Each row was made from one walk, in order. Every step used is in the known rows, and no mark comes twice. Write each row's walk.
Known rows
w g l c m j: -9 -4 -13 -1 -2 -8 29 -3 -7 19 7 -35 5 22 -8 7 3 -2 20 13 11 -1 12 15
l c: -12 -12 24 -12 -1 -6 -7 0 17 2 -7 6 -16 -12 13 8 -19 6 12 -2 -13 -14 -14
 -10
m g l: 1 -13 1 -7 5 7 -7 22 5 -3 -14 -22 -1 -8 -6 -16 3 0 17 -6 24 -3 -2 6
g l c m: 1 -12 3 -7 0 -21 1 23 -6 -13 5 -23 -30 12 24 -20 1 -9 13 5 2 -8 -8 20
l c w: -17 -12 4 -22 -6 -11 8 28 6 -8 -2 10 -33 -18 13 12 -21 11 6 12 -29 9 -15
 2
c l g m j: -3 -1 -1 35 33 2 -20 -27 -2 -22 11 11 2 13 7 -8 22 7 10 4 20 -9 1 7
l c w g: -29 -4 -12 -29 -14 -1 29 25 0 11 -3 -3 -13 -11 -10 15 -17 12 13 22 -24 8
 -5 -8
m j: -5 2 27 3 -6 -4 -15 -20 9 14 0 7 12 -5 1 17 -12 16 -1 -5 -3 -16 4 -7
c m j h: 10 -10 14 8 9 -25 -3 -16 -3 17 12 -8 16 24 -3 10 4 8 -32 13 -3 9 30 11
w g l: -19 -13 -6 -16 -16 11 -5 16 14 14 -11 -19 4 1 -3 -11 0 2 24 3 26 -18 -5
 -9
l g w c m j: 19 37 6 20 10 3 5 -23 -28 6 35 21 9 0 -9 2 -8 -7 -22 -13 -10 -4 21 5
w c: 13 4 17 -2 -10 13 -13 -4 17 6 -10 19 7 -10 4 9 -11 -3 -17 -29 0 -19 -30
 -12
m g w c: 19 27 5 -8 -10 26 9 -10 -6 14 -10 10 5 -23 -21 5 -14 -4 -12 -23 -15 9 1
 -18
c l g m: -8 -8 -6 23 28 2 -32 -2 0 -34 12 12 -11 12 16 -29 22 2 13 0 18 -20 -10 0
j h: -1 -28 24 -10 2 -8 -19 0 20 8 -10 7 0 2 7 6 -10 8 -17 7 3 0 11 -10
l c m j h: 9 -15 16 3 13 -25 14 -20 -1 18 9 -6 2 20 3 18 -10 1 -23 15 -13 14 26 15
l c m g w: 0 26 -2 -9 -1 -10 22 1 -26 2 20 -18 -15 -3 -13 -9 -10 0 7 11 -36 5 27 5
c m j: 7 15 13 9 -3 -21 -10 -13 -12 3 28 -7 10 17 -2 10 3 10 -11 -1 -11 -16 15
 8
c w g m: -5 7 -34 -18 2 -1 -1 30 1 1 5 -6 -2 1 -11 0 7 9 -3 16 -11 6 5 -18
w g l c m: -15 -6 -17 -13 -7 -5 19 21 -6 7 6 -35 -10 21 0 -16 3 -6 22 13 8 -9 0 11
w g m c l: -9 -3 -22 14 -14 21 0 -10 10 -26 -25 0 19 -2 3 -11 28 -14 24 -7 20 1 -21
 -8
w c l: 1 -6 11 8 -14 19 -13 -18 20 -12 -17 16 -4 0 13 2 9 0 -5 -31 4 -16 -44 -5

Which walk is each row?
0 13 12 -3 -28 29 -12 -23 12 -3 -17 20 -19 -5 11 -1 0 1 -7 -20 -15 -1
 -24 -13 -> g w c l
4 -11 -25 -9 11 -3 17 2 4 25 -4 -1 13 13 -21 24 5 9 -27 28 -5 33 38 -14 -> c w g m j h
10 1 -15 2 6 -8 -1 23 -15 -12 12 -37 -1 10 -7 -31 16 -4 9 1 14 -4 6 20 -> c m g l
-4 6 -23 -10 7 -3 30 4 -1 15 0 -4 -2 0 -16 30 -4 9 7 23 -23 21 12 -7 -> l c w g m j
-20 -17 -2 -20 -9 7 16 15 17 15 -17 -16 -12 -2 2 0 -8 -3 29 10 18 -7 -13
 -5 -> w g l c
-20 3 -17 -14 -26 4 24 23 -7 -4 -19 10 19 -32 -10 4 -4 -5 11 7 -3 23 -15
 -6 -> m c w g
-27 -13 12 15 13 -3 -23 -8 4 -28 12 15 -9 2 9 -23 14 9 19 0 14 -25 -19 4 -> c l g
6 -29 -2 32 40 1 -16 -32 8 -11 5 10 8 26 3 -3 21 0 -7 13 28 5 20 8 -> c l g m j h
19 7 -8 41 27 17 -7 -37 2 -17 1 27 11 10 1 3 23 -8 -5 -23 22 -10 -18 4 -> w c l g m j
20 32 1 -9 -17 7 -9 -1 -13 3 17 8 -7 1 4 -4 -7 -7 -27 -22 -28 -6 4 -7 -> g w c m
7 -8 7 4 2 -20 7 -1 -5 4 5 -24 -15 16 10 3 0 -4 11 5 7 3 5 26 -> g l c m j
18 0 3 10 -3 -2 -24 7 9 -22 -22 18 8 -19 18 -7 4 -14 5 -16 8 0 -14 -8 -> g m c
26 40 9 4 -13 7 3 -23 -18 20 15 10 8 7 -4 13 -8 -5 -29 -18 -26 0 15 -3 -> g w c m j
33 -1 10 13 4 -6 6 -25 -3 18 7 8 24 21 -9 23 0 -9 -45 -14 0 8 8 11 -> w c m j h
9 -1 -1 25 20 -4 -22 8 -5 -33 -6 26 15 -19 12 -17 1 -18 13 -9 26 -3 -11
 1 -> l g m c
6 -24 31 3 4 -11 -9 -23 19 23 -11 8 14 8 -2 22 -9 11 -22 6 3 8 25 -4 -> m j h
-6 -19 -17 -19 4 -4 26 41 -6 -6 -17 -19 -27 -23 -3 -8 -6 -1 24 15 -2 27
 -10 20 -> m g l c w
-13 -13 -23 -16 -28 10 22 40 0 -7 -33 -8 6 -24 -4 -7 7 -14 21 3 22 29
 -22 8 -> m c w g l
28 23 8 16 -5 -5 -2 -23 -11 9 17 4 19 12 -1 19 1 -4 -28 -26 -9 -12 -9 5 -> w c m j
-2 6 -14 -4 4 9 -17 7 10 6 4 -6 9 7 -6 -4 3 3 0 3 9 -18 8 -24 -> w g m
-21 0 11 16 -10 12 -5 -17 -8 -30 -11 29 -5 -25 15 -25 3 -9 24 0 10 12 -9
 3 -> m c l g w
-27 3 -13 -27 -14 -1 9 26 0 8 4 -2 1 -8 -14 4 -6 16 1 14 -14 2 -3 -16 -> c w g
-2 17 10 -13 -7 8 -5 1 -9 10 1 -5 -3 -20 -14 -9 -13 9 4 5 -20 2 26 -16 -> m g w
